Each row comes from the steps of one walk. Every step used is in the known rows, and no mark comes twice. Write the walk behind each row, first mark first.
In the rows, zero is written as 128.
Known rows:
fazi > ziso > gufab > dovu > vodep: [156 130  67 108 123 144 124 122 106 124 139 123 181 102 216 147  94 133
 134 137 103 139 196 154 122 110 143 132 176 122  99  71  56 161 121  94
 159 125 178 168 149 180 146 134  84 120 126  99 172 140]
nidivi > ziso > gufab > dovu > vodep: [162 135  92 118 156 148 119 125 119 132 190 158 173  98 193 134 106 142
 146 123  78 125 164 167 118 113 131 112 188 123 105 107  48 156  99 118
 175 148 172 156 138 192 147 167 109 121 115 107 164 133]
vazi > gufab: [165 120 111 123 171 146 120 126 113  87 149 166 167 138 176 147 119 179
 190 156 113  87 125 133  75 127 110 124 124 114 122 136  87 141 103 157
 178 146 142 151 155 177 182 131 114 149 130 111 180 153]
vodep > ziso > gufab: [161 133 118 113 150 158 127 143 153  97 141 146 172 151 194 140  89 179
 156 141  84  93 153 155 125 106 141 149 146  78 132 129  49 129 121 148
 165 146 143 146 146 174 175 149  96 157 111 113 156 158]
nidivi > berer > fazi > ziso > vodep: [184 138 109 114 135 144 101 142 106  52 113 128 173 136 180 124  96 164
 147 143 151 104 122 147 120 111 113  63 162 158  97 104  85 139 111 181
 166 106 117 128 151 142 125 114 117  82 169 124 160 158]
berer > gufab > dovu > vodep > ziso > nidivi: [143 125  84 129 161 168 130 153  91 155 153 126 177 109 177 167 102 136
 138 149 114 123 170 124 154 156 167 119 164  86 138 158  16 169 142  69
 138 140 180 132 165 139 172 134 108 121 135 137 164 103]
vazi > gufab > berer > fazi: [165 144 123 118 134 143 120 126 101  67 140 130 158 163 140 135 119 186
 206 167 132 103 125 162  77 113 117 126  96 145 117 169 108 147 126 143
 159 137 121 152 143 158 175 121  81 122 140  85 147 169]
ziso > nidivi > berer: [177 127 119 148 188 166  98 143 117 123 157 170 175 120 197 135 103 166
 153 150 107 100 118 108 105 101 112  86 129 111 120 117  63 139 121 178
 186 137 140 125 155 117 162 158 145 134 137 151 157 111]
nidivi > ziso > vodep: [171 130 120 105 159 143 113 156 122  78 165 157 160 121 167 133 113 167
 161 123 131  90 132 122 115 128 105  77 170 127 106 122  88 128 108 185
 183 138 145 140 153 179 144 145 144 104 135 134 141 130]
fazi > berer > nidivi > ziso > vodep > dovu: [170 146 143  99 158 166 125 144 133  84 188 120 133 123 155 139 117 194
 158 132 130 125 122 134  87 154 109  77 159  96 136 119 102 164  73 153
 192 126 175 170 172 138 154 113 170  63 155 107 143 140]
vazi > gufab > berer > nidivi: [177 139 131 121 134 142 115 132 104 103 165 116 147 131 133 139 121 186
 183 166 129 116 129 123  63 118 113 147 106 130 130 145  95 142 104 159
 169 158 168 180 160 154 170  95 113 141 126  92 142 151]
vazi > gufab > ziso: [149 143 132 127 139 140 114 133 104  97 149 155 137 141 157 158 143 185
 211 170 106  93 125 152  72 128 105 127 116 117 134 148 104 125 105 156
 179 141 149 171 135 156 179 136  96 162 134 105 165 146]
gufab > dovu: [151 140  97 125 161 154 130 124 117  87 145 164 179 124 197 167 111 165
 166 152 120 118 142 147 100 111 137 118 141 129 120 128  66 144 132 114
 194 135 169 139 143 166 190 149 125 128 127 119 166 132]
fazi > berer > gufab > ziso: [145 148 122  92 175 171 131 169 114  98 133 121 116 134 182 182 115 180
 164 167 112 107 161 160  48 138 112 118 104  94 138 122 112 147 127 132
 182 119 155 182 104 113 191 138 126 148 133 121 165 128]
berer > nidivi > ziso > vodep > dovu > gufab: [193 131 111 113 157 143 104 135 121 122 175 135 161 107 179 133 130 177
 175 136 140 110 132 137  91 174 130  50 206 110 144 123  98 165  84 174
 189 131 160 142 193 157 158 133 173  58 152 126 100 149]
gufab > ziso > nidivi > berer > fazi: [159 170 137 151 145 165  91 132 100  96 161 141 163 148 169 136 139 183
 184 163 124 109 100 157 128  98 110  73 118 129 119 155  85 133 132 166
 181 120 115 130 129  86 153 149 117 135 146 121 145 118]
vazi > gufab > ziso > nidivi > berer: [163 147 143 176 150 150 101 134 110 126 170 167 139 133 155 136 145 180
 195 179 102  99 103 129  86 102  96 100 110 105 136 150  88 124  94 177
 170 141 146 152 134 105 158 138 100 149 144 125 161 123]
nidivi > berer > gufab: [190 126 101 114 217 166 128 168 122 126 129 170 153 120 205 152  82 156
 139 146 107  93 125 142  62 129 120  90 149 128 132 107  72 141 107 167
 170 142 135 126 137 135 170 165 144 134 137 160 166 125]
vodep > dovu > gufab: [178 122  93 110 193 152 111 134 126 127 134 164 172 121 229 169 122 175
 188 161 112 104 155 145  68 168 153  76 149  92 135 115 103 172 117 135
 198 124 141 131 174 152 207 170 146  96 147 128 130 166]
vodep > dovu > gufab > berer: [182 129 101 112 169 144 111 138 128 131 125 149 150 127 203 185 125 175
 193 185 122 125 177 146  59 155 159  99 111 101 129 119 121 177 124 135
 180 135 146 135 166 140 209 156 125  81 139 119 104 169]
fazi > berer > nidivi > ziso: [183 147 132  95 171 168 102 127 117  77 186 119 148 125 155 132 100 197
 170 132 120 118 116 122  73 123 108  92 145  97 125 119  86 155  88 166
 214 133 159 181 135 145 178 135 152 127 135 103 168 123]
vodep > dovu > gufab > ziso: [166 144 109 112 157 141 106 133 120 129 128 155 147 129 213 180 151 188
 208 182 114 114 160 170  69 169 145  80 134  95 141 124 123 165 110 140
 198 128 147 142 151 130 206 170 122 111 148 116 115 155]
vodep > ziso > nidivi > berer: [181 135 136 156 170 175  99 146 135 120 146 169 171 135 181 145  92 175
 166 159  99  96 111 111 139 104 141  97 132  91 132 138  39 136 111 169
 176 143 144 117 153 122 168 149 123 135 140 149 160 118]
ziso > vodep > dovu > gufab: [176 121  89 115 178 139 112 148 134 118 131 155 162 117 229 168 134 170
 169 153 131 104 166 144  87 168 145  76 164  96 132 117 108 172 114 145
 176 121 144 129 185 162 175 140 153  63 148 140 121 168]
ziso > gufab: [162 129 107 108 170 146 121 145 145 100 154 151 173 133 220 134 104 164
 146 133  93 100 160 155  93 101 118 140 141 109 118 103  79 136 133 161
 178 143 144 156 143 172 167 161 118 153 105 115 157 155]
berer > nidivi > ziso > gufab: [184 141 126 107 154 151 114 133 131 105 194 127 170 128 171 101 104 175
 147 111 102 106 127 146  97 109 105 114 182 112 129 117  64 129  97 180
 187 151 154 174 150 169 149 150 134 146 111 101 136 127]
vazi > gufab > berer > nidivi > ziso: [186 138 145 121 132 135 112 130 102 102 185 125 140 135 105 125 116 187
 195 155 126 115 117 125  65 121 103 111 131 131 123 157  92 135  84 175
 172 163 166 177 153 157 163 112 107 129 132  85 134 134]
nidivi > berer > gufab > dovu: [178 132  93 139 207 165 148 147 123 117 136 178 156 117 204 166  85 149
 137 154 112 113 135 163  66 118 136  96 167 142 134 115  58 144 104 122
 167 144 161 125 134 131 179 162 135 118 133 158 170 120]
gufab > dovu > vodep > ziso > nidivi: [144 131 100 142 137 165 104 126  96 139 159 143 183 106 174 162 111 155
 165 156 112 127 153 120 174 130 161 122 150  88 127 152  17 170 139  82
 162 140 185 135 166 157 169 132 107 126 133 121 176 113]
dovu > vodep: [166 127  85  83 172 148  87 141  87 127 148 149 174  98 203 148 106 161
 154 141 103 101 151 117 107 148 131 110 135 122 100 108  70 171 129 140
 182 132 142 149 160 178 159 148 136 148 126 127 182 141]
berer > nidivi > ziso > gufab > dovu > vodep: [171 141  99 113 138 148 118 116 103 136 207 125 171  90 174 115 105 151
 136 113  93 137 155 158 114 114 131 116 207 119 125 114  40 154  91 124
 176 149 191 169 152 178 135 138 116 126 112  96 157 122]
berer > gufab > dovu: [153 131  80 115 188 158 151 149 109 105 134 152 167 124 197 174  94 149
 145 144 128 118 161 151  81 130 135 120 157 133 134 127  68 142 134  99
 169 137 167 135 144 149 191 156 133 123 128 131 157 121]

Which walk is each row?
[176 129  72 122 202 165 131 150  95 155 145 169 156  85 210 168  84 130
 124 151  98 124 150 148  83 137 141  92 171 144 118 107  52 168  97 109
 159 135 169 130 138 146 157 156 134 117 138 156 184 122]	nidivi > berer > gufab > dovu > vodep
[149 138  94 136 158 152 142 126 142  96 157 158 173 125 212 146 105 159
 145 134  96 119 167 176 100  83 133 146 159 114 126 114  59 133 130 122
 180 146 175 152 141 174 177 156 105 129 107 110 158 147]	ziso > gufab > dovu
[152 124  68  98 185 152 136 152  82 140 141 139 167  93 206 174  96 137
 134 142 119 127 175 144  95 153 144 116 168 135 123 128  56 170 128  84
 161 134 172 139 152 159 168 147 131 124 125 131 175 118]	berer > gufab > dovu > vodep
[152 129  82 112 154 151 105 124  90 122 152 157 173  96 203 163 108 146
 151 152 107 127 156 142 113 132 143 118 157 134 109 116  55 170 123  99
 181 135 170 143 152 176 169 142 126 127 129 120 187 130]	gufab > dovu > vodep
[181 141  96 110 156 141  90 126 102  86 126 129 170 136 184 154 127 182
 191 165 142 112 154 164  75 126 151  95 121 132 121 147 115 168 150 149
 179 121 115 138 128 145 193 143 107 101 137 107 119 170]	dovu > gufab > berer > fazi
[147 132  76 118 158 143 125 126 117 136 167 147 174  95 219 147 110 141
 131 137  89 128 179 165 112 107 140 144 165 119 114 102  52 163 125  98
 170 135 174 159 144 183 156 150  97 132 111 114 172 140]	ziso > gufab > dovu > vodep
[141 154 122 113 119 139 116 166 114  86 137 142 135 129 178 167 147 180
 171 153 128 103 145 146 112 125 106 116 135 126 131 127 108 130 127 164
 178 126 157 159 140 145 153 117 128 128 131 127 141 139]	gufab > ziso > vodep
[188 130  94  99 125 143  90 127  88  74  98  95 170 140 177 163 113 172
 188 166 159 122 173 156  80 129 152  84 125 130 102 118 115 169 146 144
 174 114 123 149 135 142 185 135  85  92 150  92 112 168]	dovu > gufab > berer > fazi > ziso
[189 142 129  97 158 159 100 132 102  94 183 132 168 120 150 122 102 182
 173 126 124 106 114 124  99 131 113  89 165 127 121 126  69 137 100 185
 205 148 154 154 162 160 162 145 149 139 130 109 145 113]	berer > nidivi > ziso
[184 130 113 115 151 131 107 159 136 122 155 150 141 123 169 166 135 168
 187 166 133 119 168 148  86 162 142  60 159 110 123 126 123 170 102 165
 176 137 162 129 164 151 173 146 134  37 156 128  82 164]	nidivi > ziso > vodep > dovu > gufab > berer
[181 123 105 113 178 143 109 147 138 114 160 168 161 118 198 150 129 170
 183 144 126  96 149 147  93 173 138  43 193 101 127 124 105 165  91 166
 187 133 147 123 176 169 165 163 151  53 154 135 111 158]	nidivi > ziso > vodep > dovu > gufab
[159 145 100 120 138 132  90 151 114 103 124 147 141 110 202 163 157 177
 181 158 133 101 162 153  98 135 124  93 160 111 130 124 124 144 123 165
 184 119 148 158 130 146 169 124 124 113 137 138 121 151]	dovu > gufab > ziso > vodep
[170 148 125  96 174 172 104 128 115  77 163 110 146 122 179 140 100 197
 152 143 129 120 129 125  67 126 115 124 126  96 133 116  93 160 118 148
 206 120 160 190 145 141 185 111 155 141 128 104 177 135]	fazi > berer > nidivi
[176 130 107  96 116 135 121 149 126  97 122 103 156 141 183 159  97 152
 145 154 116 126 196 143  92  91 128 148 118 112 102  73  96 135 136 150
 162 143 160 171 141 152 160 133  76 123 118  88 124 158]	fazi > ziso > gufab > berer
[158 126  97  99 153 151 110 146 128 131 147 141 169 122 206 140  89 163
 143 134  71  94 168 146 139 125 147 144 152  83 126 124  40 161 122 135
 153 140 155 157 146 187 159 142  89 156 114 115 173 160]	dovu > vodep > ziso > gufab
[165 149 114 126 171 148 130 188 119 120 131 154 120 126 186 160 122 160
 140 157 119  97 132 156  82 126 103  95 157 137 142 114  98 129 105 175
 156 129 150 139 126 113 136 130 133 119 145 162 144 129]	nidivi > berer > gufab > ziso > vodep
[181 138 100 103 155 147 106 128 115 101 131 134 165 148 192 170 126 177
 200 179 135 122 156 175  74 152 162  84 111 119 127 149 126 181 140 128
 174 120 120 125 158 129 204 154 113  66 150  99 104 176]	vodep > dovu > gufab > berer > fazi
[161 119 104  85 129 142 122 154 119  88 116 123 160 129 195 165 110 157
 162 149 139 118 166 120 117 159 129  93 147 117 112  87  98 149 114 139
 167 123 161 138 195 153 154 123 135  64 162 111 141 154]	fazi > ziso > vodep > dovu
[187 146 139  98 134 150 102 142 101 102 175 118 150 131 127 142 102 182
 172 145 133 127 129 116  88 120 116 101 134 135 117 129  87 138 108 175
 190 157 162 162 149 144 164 131 136 130 130  97 118 120]	gufab > berer > nidivi > ziso
[153 133 128 126 151 162 103 145 121 105 149 143 183 141 176 148 106 176
 172 155 113  93 138 109 154 122 142 120 127  77 129 157  41 142 143 142
 177 137 151 132 170 138 188 142 118 142 133 126 148 121]	vodep > ziso > nidivi
[201 135 118 114 150 142  81 130 107 119 172 119 148 112 150 136 118 182
 186 151 134 121 146 127  70 133 142  81 159 120 127 126 101 160 104 175
 198 147 159 162 143 146 181 141 136 114 132 112 101 133]	dovu > gufab > berer > nidivi > ziso
[183 114 100 130 185 171 115 167 101 129 121 124 167 123 190 147  80 134
 131 150 128 111 151 102  94 130 117  78 156 111 115  85  62 137 120 160
 159 133 145 131 159 100 155 152 125 118 148 146 151 105]	fazi > ziso > nidivi > berer > gufab
[159 137 109  82 119 146 125 139 103  54 117 106 174 154 186 147 111 163
 169 146 157 117 144 149 129 156 126  79 146 139 117 116 103 153 127 135
 160 103 131 129 190 147 146 118 118  54 174  91 140 167]	berer > fazi > ziso > vodep > dovu
[163 134 120 110  87 129 118 140  93  43 120  92 158 158 126 137 124 167
 185 159 163 116 150 145 103 119 111 116 119 142 101 138 110 140 125 151
 134 122 140 158 152 158 135  77  70  73 164  79 140 175]	vazi > gufab > berer > fazi > ziso > vodep
[154 145  89 113 121 155 136 107 122  55 129 112 192 148 192 132 103 150
 155 137 128 129 168 191 118  87 139 121 164 134 112 106  67 138 133 106
 162 121 149 155 140 160 157 136  79 101 132  74 161 153]	berer > fazi > ziso > gufab > dovu
[205 143 124 105 153 145 100 129 110 134 168 123 147 124 159 153 118 189
 192 164 127 130 150 141  63 163 150  71 152 114 137 126 106 176  88 157
 193 145 164 149 173 135 192 149 137  77 148 106  83 143]	vodep > dovu > gufab > berer > nidivi > ziso
[165 126 102  90 153 155  93 144 104 124 138 145 170 114 185 155  94 172
 166 152  96 100 143 118 143 148 157 123 137 101 118 136  45 171 121 130
 174 136 150 143 160 181 172 139 111 152 134 123 183 145]	dovu > vodep > ziso
[159 136 118 107 105 152  95 135  80  73 122  80 178 156 148 146 119 158
 177 158 170 136 164 116 127 107 129 103  96 129  94 131  88 144 170 139
 158 122 135 146 155 108 163 121  93 101 151  81 121 126]	gufab > berer > fazi > ziso > nidivi
[158 141 117 138 150 150  96 137 107 148 150 144 152 129 210 173 165 176
 208 180 122 115 160 145  95 164 144  77 131  77 142 136 108 162 126 135
 190 127 149 138 162 101 197 164 129 109 146 116  98 128]	vodep > dovu > gufab > ziso > nidivi
[161 134 100  89 114 141 108 145  94  40 115 101 180 140 177 131 111 162
 160 132 165 103 149 144 133 133 120  86 153 144 100 118  92 142 142 157
 165 104 129 144 165 163 136 109 113  86 159 102 154 156]	berer > fazi > ziso > vodep
[138 146 113  91 153 144 151 186 116 119 135 128 128 142 189 184 137 166
 162 157 130 104 165 163  92 174 119 108 144 121 154 131 119 141 120 129
 151 128 158 136 168 120 157 131 136  93 144 132 116 139]	berer > gufab > ziso > vodep > dovu
[167 131  94 162 202 175 140 153 119 133 156 165 169 112 199 158  97 137
 133 155 119 119 137 137  95 110 132  91 158 121 132 127  45 139 124 123
 160 143 162 116 144 105 172 159 143 115 138 157 157  99]	ziso > nidivi > berer > gufab > dovu
[189 136 105 120 148 156 107 125 132  72 131 129 182 153 199 114  86 162
 142 137 108 109 134 171 101  85 122  93 158 137 105  84  77 133 114 176
 166 119 117 145 133 143 139 148  92 123 144 102 169 163]	nidivi > berer > fazi > ziso > gufab
[165 148 115 105 137 148 122 134 129  80 144 118 171 166 178 139 116 174
 157 144 111 115 164 180 102  87 127 144 110 137 116 135 102 141 155 151
 158 138 122 152 127 149 161 138  86 128 112  89 128 165]	ziso > gufab > berer > fazi
[164 147 103 116 157 140  89 137 110 114 124 150 149 115 205 170 148 184
 199 167 117 101 153 154  73 135 132  91 141 101 138 124 113 156 122 160
 199 125 139 156 128 142 195 154 120 145 135 125 130 147]	dovu > gufab > ziso
[152 129 111 101 157 149 132 157 135  97 142 155 157 127 207 160 121 167
 161 141 133 102 148 136 112 159 128  98 142 113 130 121  96 151 120 142
 173 130 151 132 191 156 160 131 151  77 146 127 141 157]	ziso > vodep > dovu
[178 143 121 141 175 170  92 126 103  93 159 155 188 139 185 120 111 174
 166 144 127 100 100 136 118 101 115  68 132 130 113 147  65 147 130 168
 181 123 110 116 149 112 157 155 136 117 145 124 160 123]	ziso > nidivi > berer > fazi
[172 147 111 116 187 158 130 176 107 129 129 155 132 134 188 163 107 165
 156 163 103  99 124 155  59 131 113  92 134 137 136 116  92 127 106 162
 173 135 143 140 114 106 165 159 128 154 137 148 154 119]	nidivi > berer > gufab > ziso
[151 119 113 117 146 162  83 145  98 144 153 136 175 117 182 149 107 165
 161 146 106 106 154  97 165 145 150 121 137  78 117 148  29 170 135 124
 166 134 155 145 173 151 163 132 114 140 133 125 171 117]	dovu > vodep > ziso > nidivi
[178 139 115  95  95 140 119 143 118 102 137  70 158 136 166 131  95 162
 135 148 128 141 183 133  84  91 125 157 132 121 118  74  86 134 126 154
 162 141 171 186 151 143 149 104  87 129 114  83 115 145]	fazi > ziso > gufab > berer > nidivi
[148 121  90 131 157 142 117 110  90 117 162 159 165  96 182 158 120 155
 176 159 102 116 145 144  93 135 132 125 148 125 116 135  58 168 102  97
 163 138 179 162 155 185 164 131 102 127 138 108 200 143]	vazi > gufab > dovu > vodep
[135 149 119  89 163 158 158 188 133 104 136 121  99 140 184 189 131 176
 157 171 130 116 168 170  66 172 114 105 119  89 153 125 130 153 110 116
 157 115 165 162 141 107 169 117 138  81 151 128 142 145]	fazi > berer > gufab > ziso > vodep > dovu
